Each row was made from one path, in order. Every step used is in the known rows, and no mark comes twice. Write each row's path.
Known rows
suguf/zaze/lezo/rivolod: 3 -29 55 -7 -24 -19 24 13 -32 11 -58 26 -5 6 25 -57 13 -7 -18 56 -4 19
 -2
zumes/rivolod/lezo/zaze/ranet: 7 -10 -17 24 -21 -21 0 3 -28 -20 -57 6 -25 -7 30 0 38 3 21 43 12 9 -1
zaze/lezo/rivolod: 3 -16 36 -11 -14 -17 17 9 -21 12 -44 34 -12 -11 20 -18 22 0 -20 59 -10
 12 -2
ranet/rivolod: -3 -6 -4 10 -17 -21 64 4 -19 -6 -4 27 -5 2 19 -20 25 -4 -1 16 -14 23 17
ranet/zaze/zumes: -1 -19 -16 -3 -8 4 39 8 8 0 -11 59 -7 9 15 6 -5 -37 -26 5 -2 31 5
zaze/buzovi: 11 -15 -3 9 -13 -20 14 12 26 44 -28 10 -5 12 29 -11 10 36 -5 11 -21 7 14
lezo/zaze/ranet: 16 -10 -9 11 -13 -9 -4 11 14 -10 -19 11 -19 -7 22 14 16 -19 20 39 11 16
 -3
lezo/zaze/ranet/rivolod/zumes: -8 -18 -8 25 -30 -35 63 10 -39 -29 -30 9 -30 2 26 13 46 -26 35 62 -7 32
 14
zaze/zumes: 8 -6 -5 -4 -11 -19 20 4 15 20 4 57 -12 9 22 -17 -3 -32 -34 -1 -15 12 0
zaze/ranet/rivolod/zumes: -13 -13 14 25 -29 -48 66 7 -47 -3 -19 2 -22 -2 26 -30 52 -16 27 53 -19
 29 11
suguf/zaze/ranet/rivolod: -4 -17 25 19 -29 -28 56 7 -31 -1 -24 0 -9 5 32 -80 40 -17 23 39 -11 34
 -2
suguf/zaze: 15 -18 22 11 -19 -20 22 12 3 9 -9 12 6 27 24 -43 -13 -9 -10 7 2 15 8
suguf/zaze/lezo: 14 -37 46 -11 -22 -27 18 18 -2 26 -48 17 -2 19 30 -62 1 2 -4 47 7 11 -7
lezo/rivolod/ranet: -5 -5 12 10 -19 -37 20 -7 -34 -12 -13 23 -5 -10 21 -2 39 -14 -50 14 -8
 16 18
zaze/buzovi/rivolod: 4 -16 20 0 -13 -22 27 19 22 50 -25 10 -1 -1 22 -8 40 25 11 19 -20 16 15
buzovi/zaze: 6 -16 -7 -1 -12 -13 24 10 4 0 -4 30 1 1 43 -47 6 -14 -1 10 25 20 8
zaze/lezo/rivolod/ranet: -5 -26 36 -11 -22 -45 13 0 -38 3 -51 28 -15 -19 26 -19 51 -3 -45 54 -4
 12 5
suguf/zaze/zumes/rivolod: 6 -9 32 10 -16 -3 23 -4 -9 17 -18 57 -9 24 32 -80 -2 -26 -20 5 -18 16 -6
buzovi/rivolod/ranet/zaze/zumes: -15 -27 8 -12 -15 -24 54 6 -9 -2 -18 53 -5 -9 14 7 55 -48 -36 9 -1 41 12
zaze/buzovi/rivolod/ranet: -4 -25 18 0 -20 -49 26 11 6 41 -34 4 -3 -7 28 -8 69 21 -14 17 -15 18 20
ranet/zaze: 6 -18 -8 6 -7 5 34 12 4 -6 -7 23 4 9 12 19 -5 -7 -4 11 9 28 13
rivolod/lezo/zaze/ranet: 10 -21 -34 15 -24 -37 8 13 -14 -15 -50 -2 -21 -4 25 22 29 -12 9 34 20 11
 5

Write each row's path
-5 -40 32 -6 -14 -12 22 -3 -29 0 -60 30 -11 -8 29 -19 49 14 -10 54 12 21
 1
zumes/rivolod/ranet/zaze/lezo
5 -8 -6 19 -18 -30 17 0 -33 2 -31 17 -6 7 23 -22 20 17 -9 10 -1 0 13
zumes/rivolod/lezo
-3 -49 17 -14 -17 -30 29 9 -14 2 -54 20 -8 -5 24 2 39 1 -23 48 16 25 4
rivolod/ranet/zaze/lezo
-10 -12 6 20 -28 -43 83 8 -44 -8 -7 18 -12 18 21 -7 27 -11 2 29 -20 24
 28
ranet/rivolod/zumes
-11 -17 -19 18 -30 -55 57 6 -51 -7 -44 -4 -18 -13 26 -35 62 -2 11 33 -5
 23 8
zaze/ranet/rivolod/lezo
-2 -19 33 10 -23 -28 21 -12 -23 10 -22 50 -12 18 38 -80 27 -30 -45 2 -14
 16 0
suguf/zaze/zumes/rivolod/ranet
-8 -18 -27 13 -29 -48 73 8 -46 -13 -33 15 -7 4 21 -11 38 3 -13 10 -8 17
 24
ranet/rivolod/lezo
-5 -23 45 -1 -25 -40 33 12 -48 8 -48 27 -18 0 21 -6 25 -7 -15 70 -12 13
 9
zaze/lezo/rivolod/zumes
-1 -12 33 9 -19 -42 48 19 -18 13 1 14 -3 8 11 8 31 -20 9 27 -6 19 22
buzovi/rivolod/zumes
9 -11 -26 19 -19 -16 16 4 -25 -24 -44 25 -14 12 24 23 16 7 -2 18 12 4 15
zumes/rivolod/lezo/zaze
2 -16 1 2 -21 -50 40 18 -20 8 -24 11 3 -1 12 6 41 -6 -8 10 6 13 18
buzovi/rivolod/lezo
13 -18 30 16 -20 -26 6 10 -1 14 -20 -5 -5 10 29 -66 12 -15 13 29 0 21 -9
suguf/zaze/ranet
4 -27 37 3 -22 -24 35 23 13 46 -43 3 7 19 27 -48 31 17 13 19 -16 24 13
suguf/zaze/buzovi/rivolod
1 -10 -7 6 -16 -14 11 -11 -8 -14 -25 65 -27 3 33 2 30 -35 -38 12 -7 12 5
lezo/zaze/zumes/rivolod/ranet
-5 -3 19 20 -21 -31 36 6 -44 -6 -6 23 -8 9 13 12 12 -18 -21 32 -19 17 24
lezo/rivolod/zumes
-9 -23 -21 9 -16 -6 42 0 -36 -7 -48 55 -11 8 21 -10 18 -16 -23 6 -4 25 9
ranet/zaze/zumes/rivolod/lezo
-8 -29 -15 -3 -15 -23 37 -2 -7 -7 -18 52 -10 3 20 6 25 -41 -52 -1 -1 33
 10
rivolod/ranet/zaze/zumes
-10 -32 1 23 -39 -56 65 10 -57 -9 -58 -12 -10 7 32 -72 53 -10 13 33 -1
 30 6
suguf/zaze/ranet/rivolod/lezo
4 -15 -1 3 -13 -18 6 9 1 6 -15 13 -11 -16 50 -71 32 -20 22 33 25 25 -8
buzovi/zaze/ranet
-6 -39 -12 9 -17 -23 30 5 3 18 -48 4 -3 8 28 14 37 26 -22 13 -8 28 23
rivolod/ranet/zaze/buzovi
-13 -37 24 -18 -25 -38 23 3 -43 -6 -59 36 -13 -26 51 -61 63 -15 -35 57
 22 23 4
buzovi/zaze/lezo/rivolod/ranet
1 -30 -1 1 -21 -34 22 12 15 17 -50 10 -12 -1 27 36 66 11 -6 26 -6 20 24
lezo/zaze/buzovi/rivolod/ranet
-1 -20 -25 -8 -23 -34 43 20 -9 -10 -44 52 -17 2 17 33 36 -45 -22 12 5 19
 13
buzovi/rivolod/lezo/zaze/zumes
-9 -20 -22 2 -21 -25 33 0 -35 -1 -44 63 -16 1 53 -75 29 -24 -22 6 14 15
 3
buzovi/zaze/zumes/rivolod/lezo
-4 -27 7 1 -10 2 44 23 17 31 -41 12 5 2 14 16 40 21 20 24 -9 39 19
ranet/zaze/buzovi/rivolod
-9 -46 38 -23 -17 -33 43 16 -18 6 -53 21 -3 -18 16 3 70 -8 -9 57 16 33 7
buzovi/rivolod/ranet/zaze/lezo
9 -32 -46 13 -25 -34 17 18 5 11 -72 4 -14 19 30 39 17 29 -7 16 1 7 24
rivolod/lezo/zaze/buzovi
2 -30 -14 9 -10 3 30 15 19 27 -40 9 0 13 22 13 8 31 4 18 -8 29 18
ranet/zaze/buzovi
